Known rows, with every step that occurs
rige/simena/velev: [ 1.010 -0.316  2.009  1.704  0.137  0.174 -1.601 -1.023  1.080 -1.794
  1.121  1.378  2.685 -3.344 -0.073  2.768 -0.321 -0.720]
dimal/voke/serit: [ 1.760  0.783 -0.824 -1.148 -0.316  0.577  1.279 -1.049  1.982 -1.256
 -0.445 -0.182  0.609  1.861 -0.476  0.028 -0.365  0.778]
voke/simena: [ 1.141  0.895  0.861  0.411 -0.244  0.735 -0.440  1.229 -1.083 -1.300
 -0.762  0.779  1.383 -1.470  0.730 -0.755  1.151  0.867]
simena/voke/serit/velev: [ 1.075 -0.128  0.156 -1.322  0.818  0.850  0.162  0.367  2.044 -0.241
 -3.366 -2.255 -2.646  1.228 -0.063  1.812 -0.502  0.217]
velev/simena/voke/serit: [-1.129 -0.121 -0.583 -0.593 -0.233  0.920 -0.546  0.208  2.390 -0.597
 -3.157 -1.977  2.608  1.653 -0.953 -0.083  0.972  1.347]
simena/velev/serit/voke: [-0.329 -0.981 -0.436 -1.346 -0.669  0.287 -1.399 -0.441 -0.532  0.407
  3.425 -0.555 -2.377  1.443  2.165  1.824 -3.202  0.285]
rige/simena/velev/serit/voke/dimal: [ 0.098  0.077  0.293  0.150 -0.128 -1.071 -0.358 -0.886 -1.898 -0.032
  5.685  1.616 -1.385 -1.507  1.008  2.364  0.100  0.218]
velev/serit/voke: [-0.390 -0.527 -0.603 -1.037 -0.772 -0.049  1.244 -0.711 -0.533  0.606
  2.768 -2.333 -2.480  2.152  2.175 -1.391 -3.958  1.254]
serit/velev/simena/voke/dimal: [-0.233 -0.060  0.420  0.140 -0.671 -0.026  0.809  1.066  0.408  1.131
 -3.846 -2.236 -0.929  1.110 -1.293  1.685  4.901  0.647]
simena/voke/dimal: [-0.305  0.389  0.259 -0.697 -0.043 -0.458  0.999 -0.457 -0.129 -0.474
 -2.686 -1.107  1.103  2.955 -0.649  0.828  3.349  0.591]
serit/voke/simena: [ 1.356  0.639  0.455  0.354  0.018  0.615 -0.023  2.240 -0.764 -0.471
  4.211  0.476 -3.093 -0.876  1.761 -0.322  0.758  0.954]
rige/dimal/voke: [ 2.354  0.464  1.334  0.181  1.202 -1.071  2.722 -0.467  1.109  0.225
 -0.548 -0.433  0.898  3.063 -0.460  0.432 -2.477  0.095]
simena/velev: [ 0.493 -0.495  0.728 -0.436 -0.374  0.639 -1.924 -0.421  1.273 -0.926
 -1.695  0.319  1.580  0.777  0.024  2.556  0.429 -0.319]
velev/serit/voke/simena: [ 0.452  0.355 -0.193 -0.477 -0.509  0.624 -0.529  1.273 -2.735 -0.198
  3.935  0.366 -2.157 -1.004  2.595 -0.844 -1.885  1.283]
simena/velev/serit/voke/dimal/rige: [-2.595 -0.293 -2.598 -1.231  0.192 -1.000  0.204 -0.612 -1.610  1.650
  2.195  1.192 -2.324  1.725  0.037 -3.229 -0.296 -0.986]
velev/serit/voke/dimal: [-0.366  0.293 -0.923 -1.288 -0.535 -1.047  1.785 -0.686 -1.699  0.922
  2.855 -0.840 -2.373  2.431  1.134 -0.625  0.003  1.397]
dimal/rige/simena/velev: [-0.870 -0.434  0.433  1.870  0.648 -0.139 -0.848 -1.096  0.943 -0.943
  0.705  1.758  2.427 -3.437 -0.874 -1.467 -1.104 -1.973]
serit/velev/simena/voke/dimal/rige: [-2.378 -0.203 -1.496  0.317  0.048 -0.444  1.792  0.820  0.338  2.129
 -4.440 -1.830 -1.398  0.968 -2.112 -3.756  3.453 -0.837]

Rows
[-0.143 -0.873  0.883  0.463 -0.840  0.951  0.218  1.217  1.841  0.844
 -4.633 -3.931 -0.907  0.588 -0.590  1.253  1.455  0.372]
serit/velev/simena/voke
[-1.584 -0.956 -0.825  0.496  0.202 -0.327 -0.568 -1.055 -0.858  0.432
  5.241  0.583 -1.736 -1.980  1.314 -1.841 -4.462 -1.194]
dimal/rige/simena/velev/serit/voke
[ 1.386  0.069  0.687 -0.032  0.118  1.079 -3.182  2.332 -0.591 -0.754
  4.319  2.523 -2.512 -1.494  1.528  3.452  1.618 -0.283]
serit/voke/simena/velev
[-1.832  0.370 -2.162 -0.188  0.547 -1.293  3.086  0.017  0.267  1.576
  1.992 -0.393 -3.185  2.373 -0.718 -5.483  1.458 -0.358]
serit/voke/dimal/rige
[-0.636 -0.752  0.033 -1.442 -1.037  0.455 -2.135 -1.644 -1.132 -0.488
 -2.188 -0.056  2.688  0.783  1.053  1.479 -2.999  0.194]
simena/velev/serit
[ 2.869  1.313  1.567  0.657  1.322 -0.293  0.812  1.473 -1.295 -0.542
  0.939  2.063  0.832 -0.205  0.262  0.665 -0.540  0.196]
rige/dimal/voke/simena
[-1.879 -0.737 -0.286  0.655 -0.144 -0.154 -1.258 -2.266 -1.432 -0.470
 -0.096  1.233  3.414 -3.008  0.239 -2.170 -4.332 -1.253]
dimal/rige/simena/velev/serit
[ 0.404 -0.005 -0.164  0.137 -0.716  0.691  0.562  1.023  2.584  0.938
 -3.271 -2.302 -0.873 -0.608 -1.003 -0.225  1.137  1.330]
voke/serit/velev/simena
[ 2.517  0.502  0.840 -0.044 -0.645  1.476 -2.949  1.247 -0.980 -1.559
  0.905  3.258  0.535 -1.766  0.467  4.074  2.360 -0.787]
dimal/voke/simena/velev
[-1.171 -0.688  0.510  0.524 -1.056  0.839 -0.002  0.395  1.722  0.054
 -3.956 -3.274  2.484  1.603 -0.680 -0.137  1.515  0.853]
velev/simena/voke
[-1.956 -0.201 -0.620  0.407  0.015 -0.965 -0.876 -2.248 -2.459 -0.233
  0.356  2.255  3.188 -2.768 -0.339 -1.621 -1.679 -1.087]
voke/dimal/rige/simena/velev/serit
[ 1.400  0.275  0.839 -0.808  0.702  0.024 -2.616  0.178 -3.260 -0.334
  0.644  3.230  2.238 -0.567  1.236  3.140 -3.100 -0.418]
rige/dimal/voke/simena/velev/serit
[-0.240 -0.111 -0.231  0.579  1.625  0.233  1.054 -0.234  1.769 -0.219
 -1.517 -1.125 -2.064 -2.289 -0.800 -1.839 -1.850 -1.253]
dimal/rige/simena/voke/serit/velev
[-1.152  0.144  0.043  0.177 -0.910 -0.199  0.689  0.382  0.297  0.319
 -3.289 -1.634  2.129  1.994 -1.380  0.526  4.844  1.079]
velev/simena/voke/dimal
[-0.992  0.096  0.142  1.625  0.755 -0.878 -0.506 -1.102 -0.057 -0.633
  1.063  2.826  2.253 -3.139 -1.456 -1.014  1.600 -1.789]
voke/dimal/rige/simena/velev
[ 1.822  0.312  0.421  0.357  0.735 -0.324  1.665  1.293  2.387  1.602
 -1.863 -1.173 -1.156  0.514 -1.435  1.087 -0.446  0.725]
rige/dimal/voke/serit/velev/simena
[-0.369 -0.064 -0.697 -1.571 -0.499 -0.702 -0.605 -0.442 -1.757  0.682
  3.332  0.813 -2.270  1.909  1.077  2.166  0.691  0.527]
simena/velev/serit/voke/dimal
[-2.553  0.187 -1.654 -0.453  0.581 -0.759  1.910 -0.684 -0.119  0.629
 -3.317 -0.735  0.764  2.691 -1.577 -4.653  2.033 -0.900]
simena/voke/dimal/rige
[ 2.722  0.641  1.667  0.230  1.247  0.228 -2.423  1.573 -1.064 -0.812
  1.306  3.927  1.001 -0.785  0.238  4.376  0.418 -0.960]
rige/dimal/voke/simena/velev
[ 1.541  0.157 -0.309  0.151 -1.167  0.936  1.130  0.865  2.503  0.829
 -2.297 -1.917 -1.714 -0.444 -1.123  0.840  1.488  0.896]
dimal/voke/serit/velev/simena
[-1.131  0.089  0.205  2.515  0.660 -0.674  2.511 -1.567  0.948 -0.656
  0.216 -0.383  2.409 -3.106 -0.919 -5.768 -2.239 -0.941]
dimal/rige/simena
